What can hang from each mark:
z718: z38 z891
z840: z305 z718
z891: z38 z718
z305: z524 z718 z891
z524: z718
z38: z305 z524 z718 z840

Every row comes from one small tree of marks. Brackets hold a mark, then the marks that hang from it, in the order of their numbers. Every link used is in the known rows. Which tree was each row made from?
Known rows:
(z840 z305 (z718 z891)): [-2.81 -0.43  1.89 -0.84 -0.31 -0.95 -0.70 -0.18 -0.55 -0.81 -0.22  1.59
  0.18 -1.13  1.56  0.57 -1.22 -0.57]
(z891 (z38 z305 z524) z718): [-2.22  0.29  2.08 -1.74 -0.66  0.59  1.24 -1.77  0.52  0.06 -0.46  0.17
 -0.61  0.14  0.45 -3.96 -2.06 -0.44]
(z524 (z718 (z38 z840))): [-1.89 -0.79  3.67  1.92 -2.39  1.83 -0.72  0.27  1.71 -0.48  2.64 -0.98
 -1.13  0.11 -0.19  0.38 -0.68 -3.61]
(z718 z38 z891): [-2.54  1.05  3.48 -0.86 -1.80  0.68 -1.11  0.95  0.09 -1.64  2.35  1.29
 -0.78 -1.03  0.36  1.18 -1.10 -2.04]
(z305 z524 (z718 z38 z891)): [-3.75 -0.37  3.45 -1.69  0.50 -1.50 -1.09 -0.02 -2.30 -0.81  2.79  1.26
  1.60 -1.88  0.38  0.34 -0.69 -3.52]
(z305 z524 (z718 (z38 z840) z891)): [-3.74 -1.05  3.94 -0.17  0.76 -1.84 -0.86 -0.11 -1.10 -0.59  2.51  0.91
  1.49 -0.37  1.16 -0.46 -0.87 -3.52]
(z840 z718): [-3.54  0.09  3.00 -0.13 -0.71  0.17  0.76 -1.14 -0.50  0.28 -0.40 -0.38
 -1.50 -1.99  0.09 -1.30 -1.42 -1.65]
(z38 (z524 z718)): [-2.71 -0.25  2.37 -0.42 -1.54  1.24 -0.29 -2.30  0.26 -1.36  1.60 -0.81
 -2.17 -1.42 -1.01 -0.89 -1.45 -2.97]
(z38 z305): [-1.53  0.09  2.68  0.22 -1.33  1.01  0.39 -0.76 -0.03 -1.16  0.68 -0.24
  0.19 -1.02  0.10 -2.43 -0.66 -1.41]
(z840 (z305 z891) (z718 (z38 z524))): [-3.62 -0.67  0.02 -0.91 -2.13 -0.78  0.61 -0.25 -1.79  2.01  0.28  0.27
 -0.34 -0.87  0.15 -2.35 -1.75 -0.89]
(z305 z524 (z891 z38)): [-5.49 -1.70  2.73 -1.75  0.33 -0.33  1.37 -2.47  0.18  1.57  0.47  1.22
 -0.32 -0.74  0.00 -2.01 -0.36 -4.14]
(z38 (z840 z305 (z718 z891))): [-2.83 -1.11  2.44  0.66 -0.10 -1.37 -0.38 -0.13  0.71 -0.51 -0.37  1.35
 -0.11  0.52  2.44 -0.11 -1.36 -0.64]
(z524 z718): [-2.44 -0.68  3.43  0.25 -1.35  1.63 -0.53 -0.90  0.77 -1.41  2.03 -0.49
 -1.30 -2.00 -0.67  0.80 -1.07 -3.63]
(z38 (z305 (z524 z718))): [-2.50 -2.14  2.35  0.12  0.07  1.08 -0.26 -2.01 -0.46 -1.98  1.44 -1.38
  1.45 -1.57  0.18 -1.64  0.09 -3.34]
(z718 (z891 (z38 z524 (z840 z305)))): [-2.68 -0.18  1.84 -0.85 -0.83 -1.11 -0.20 -1.94  2.10 -0.25 -0.28  2.16
 -1.49  3.16  1.39 -1.90 -0.46 -0.93]
(z305 z524 (z718 (z38 z840)) z891): [-4.76 -2.05  3.26  0.42  0.28 -1.56  0.59 -0.15 -1.46  1.78  2.60  0.31
  1.79 -1.16  0.25 -1.90 -1.37 -4.53]
(z718 (z38 z305) z891): [-1.09  0.63  2.52 -0.80 -1.71  0.87 -0.92  1.39 -0.30 -1.95  1.89  0.70
  0.90 -0.75  1.07 -0.55 -0.53 -0.99]
(z38 (z718 z891)): [-2.47 -0.78  3.05 -1.40 -0.98  0.54 -1.02  1.21 -0.01 -1.53  0.48 -0.30
 -1.19 -1.42  1.58  0.29 -2.36 -2.14]
(z524 (z718 z891)): [-2.27 -0.60  3.41 -0.75 -0.72  1.09 -1.43 -0.12  0.79 -2.67  2.43  0.77
 -0.77 -2.12  0.60  2.39 -1.47 -3.31]
(z305 z718 (z891 z38)): [-3.59 -0.80  2.84 -2.24  0.02 -0.79  0.99  0.10 -0.53  2.82  1.27  1.69
  0.17 -1.97 -0.42 -1.78 -1.10 -4.13]

Which tree is each row?
[-3.51 -3.49  1.30 -0.94  0.11  0.23  0.67 -0.10 -1.53  0.21  0.08 -1.86
  1.81 -1.69  1.60 -3.63 -1.72 -2.89]	(z38 (z305 z524 z891) z718)
[-2.78 -1.20  2.48  0.61 -1.72  0.25  0.41 -1.02  0.69 -0.12 -0.49 -2.17
 -2.79  0.96  0.85 -3.52 -2.50 -2.05]	(z38 z524 z718 z840)
[-5.85 -2.79  3.73 -0.12  1.21 -0.68  1.76 -2.01  1.61  1.42  0.61  1.30
  0.44  0.17  1.36 -1.62 -2.80 -3.58]	(z305 z524 (z891 (z38 z840) z718))
[-3.53 -3.34  2.55  1.32 -0.41 -0.68 -0.32 -1.05  0.29 -0.12 -0.48 -1.20
  0.39  1.42  1.61 -2.20 -1.05 -2.37]	(z38 z718 (z840 (z305 z524)))
[-3.82 -1.01  3.91  0.90 -0.01 -1.24  0.03 -0.93 -1.23  0.65  2.08 -0.13
  0.98 -0.23 -0.07 -2.06 -0.39 -3.86]	(z305 z524 (z718 (z38 z840)))
[-3.19 -2.25  2.25 -0.66  0.38 -0.22 -1.83 -1.59 -0.11 -2.76  2.10  1.29
  1.48 -0.89  0.98  1.99 -0.38 -3.25]	(z840 (z305 (z524 (z718 z891))))
[-1.88  0.04  2.54  1.17 -1.70  0.70  0.49 -0.38  0.54 -0.66  1.20 -0.98
  0.04  0.95  0.92 -3.50 -2.89 -0.31]	(z891 (z718 (z38 z305 z524 z840)))
[-4.72 -1.53  2.81 -1.03  0.10 -1.23  0.33 -0.13 -2.76  1.46  2.91  0.58
  1.93 -2.77 -0.49 -1.32 -1.28 -4.42]	(z305 z524 (z718 z38) z891)
[-1.22 -0.14  2.62 -1.58  0.44 -0.86 -0.68  0.89 -1.71 -1.59  1.65  1.11
  1.99 -2.30  1.15 -1.26 -1.11 -1.91]	(z38 (z305 (z718 z891)))
[-2.09 -1.65  1.47 -0.19 -1.26 -0.92 -1.06  0.06  0.69 -1.20 -0.32 -0.36
 -1.13  1.84  2.35 -1.80 -2.38 -0.91]	(z38 z524 (z718 z891) (z840 z305))
[-3.46 -2.12  2.09  0.11  1.06 -0.66  1.81 -2.49  0.52  1.38 -2.19 -0.98
  0.31  1.35  1.61 -5.17  0.85 -1.60]	(z891 (z38 (z305 z524) (z840 z718)))
[-3.58 -2.27  2.22  1.15 -0.62 -0.09  0.78 -0.39 -0.11  0.44  1.65 -0.56
  1.97  0.15  1.16 -3.21 -0.60 -2.70]	(z718 (z38 (z305 z524 z891) z840))
[-4.87 -2.85  2.72 -0.48  0.19  0.49  0.16 -1.79 -0.33 -0.48  2.37 -0.21
  0.52 -2.70 -0.25  0.31 -1.41 -5.10]	(z305 (z524 z718) z891)
[-2.56 -0.93  1.86 -0.64 -1.48 -1.04 -0.52  1.64 -2.07  1.86  2.89  1.62
  2.01 -1.87 -0.41 -0.36 -1.39 -2.98]	(z840 (z305 (z718 z38) z891))
[-3.45 -1.28  3.14 -0.86 -0.53  0.77 -1.66 -0.52 -0.23 -2.50  3.01  0.22
  0.37 -1.45  0.39  1.96 -0.43 -3.92]	(z305 (z524 (z718 z38 z891)))
[-4.08 -2.06  1.04 -0.66 -0.18 -0.31  1.14 -0.25 -2.35  1.36  0.35 -1.00
  2.10 -2.04  1.03 -3.29 -0.58 -1.94]	(z840 (z718 (z38 (z305 z524 z891))))
[-1.86 -0.17  1.80 -2.29  0.12 -0.04  0.57 -0.04  0.07  0.19 -1.39  0.76
 -0.12 -0.45  1.98 -2.38  0.02 -0.52]	(z840 (z718 (z891 (z38 z305))))
[-2.04 -0.46  1.86 -0.26 -2.13  1.19  0.46  1.36 -0.61  0.53  2.06  0.05
  1.12 -1.60  0.19 -2.07 -1.07 -2.07]	(z718 (z38 (z305 z891)))
[-2.63 -0.23  2.14 -1.60 -1.42  1.25  0.27 -2.46  1.13  0.07  0.54 -0.22
 -2.87 -0.01 -1.02 -1.83 -0.25 -3.25]	(z891 (z38 (z524 z718)))
[-2.56 -0.85  2.80  0.22 -0.77  0.34 -0.82 -1.55  1.68 -2.48  1.69 -0.03
 -1.88  0.08  0.86  0.15 -1.98 -2.83]	(z38 (z524 (z718 z891)) z840)
[-4.03 -1.19  0.06 -2.13 -0.79 -1.15  1.45 -1.85 -0.46  3.07 -1.44  1.12
 -1.13  0.11  0.35 -3.52 -1.01 -1.27]	(z840 (z305 (z891 (z38 z524))) z718)
[-2.21 -1.68  0.67 -0.74 -1.19  1.10  0.47 -1.17 -0.47 -0.60  1.57 -1.00
  0.23 -2.09 -0.10 -2.78 -1.83 -2.73]	(z38 (z305 z891) (z524 z718))
[-4.37 -0.92  3.36 -1.50 -0.27  0.53  1.34 -0.46  1.23  1.45  1.05  1.82
 -0.51 -1.43  0.41 -0.47 -3.25 -2.95]	(z305 (z891 z38 z718))
[-3.79  0.60  2.96 -1.69 -0.72  0.38  1.11 -2.34  0.94  0.38 -0.08  0.92
 -2.23 -0.14 -0.24 -2.13 -2.78 -1.51]	(z891 (z38 z524) z718)
[-3.02 -1.43  1.68 -1.89 -0.09 -1.40  0.41  0.07 -0.74  2.93  1.15  2.47
  1.27 -0.93 -0.13 -1.52 -0.64 -3.33]	(z840 (z305 z718 (z891 z38)))
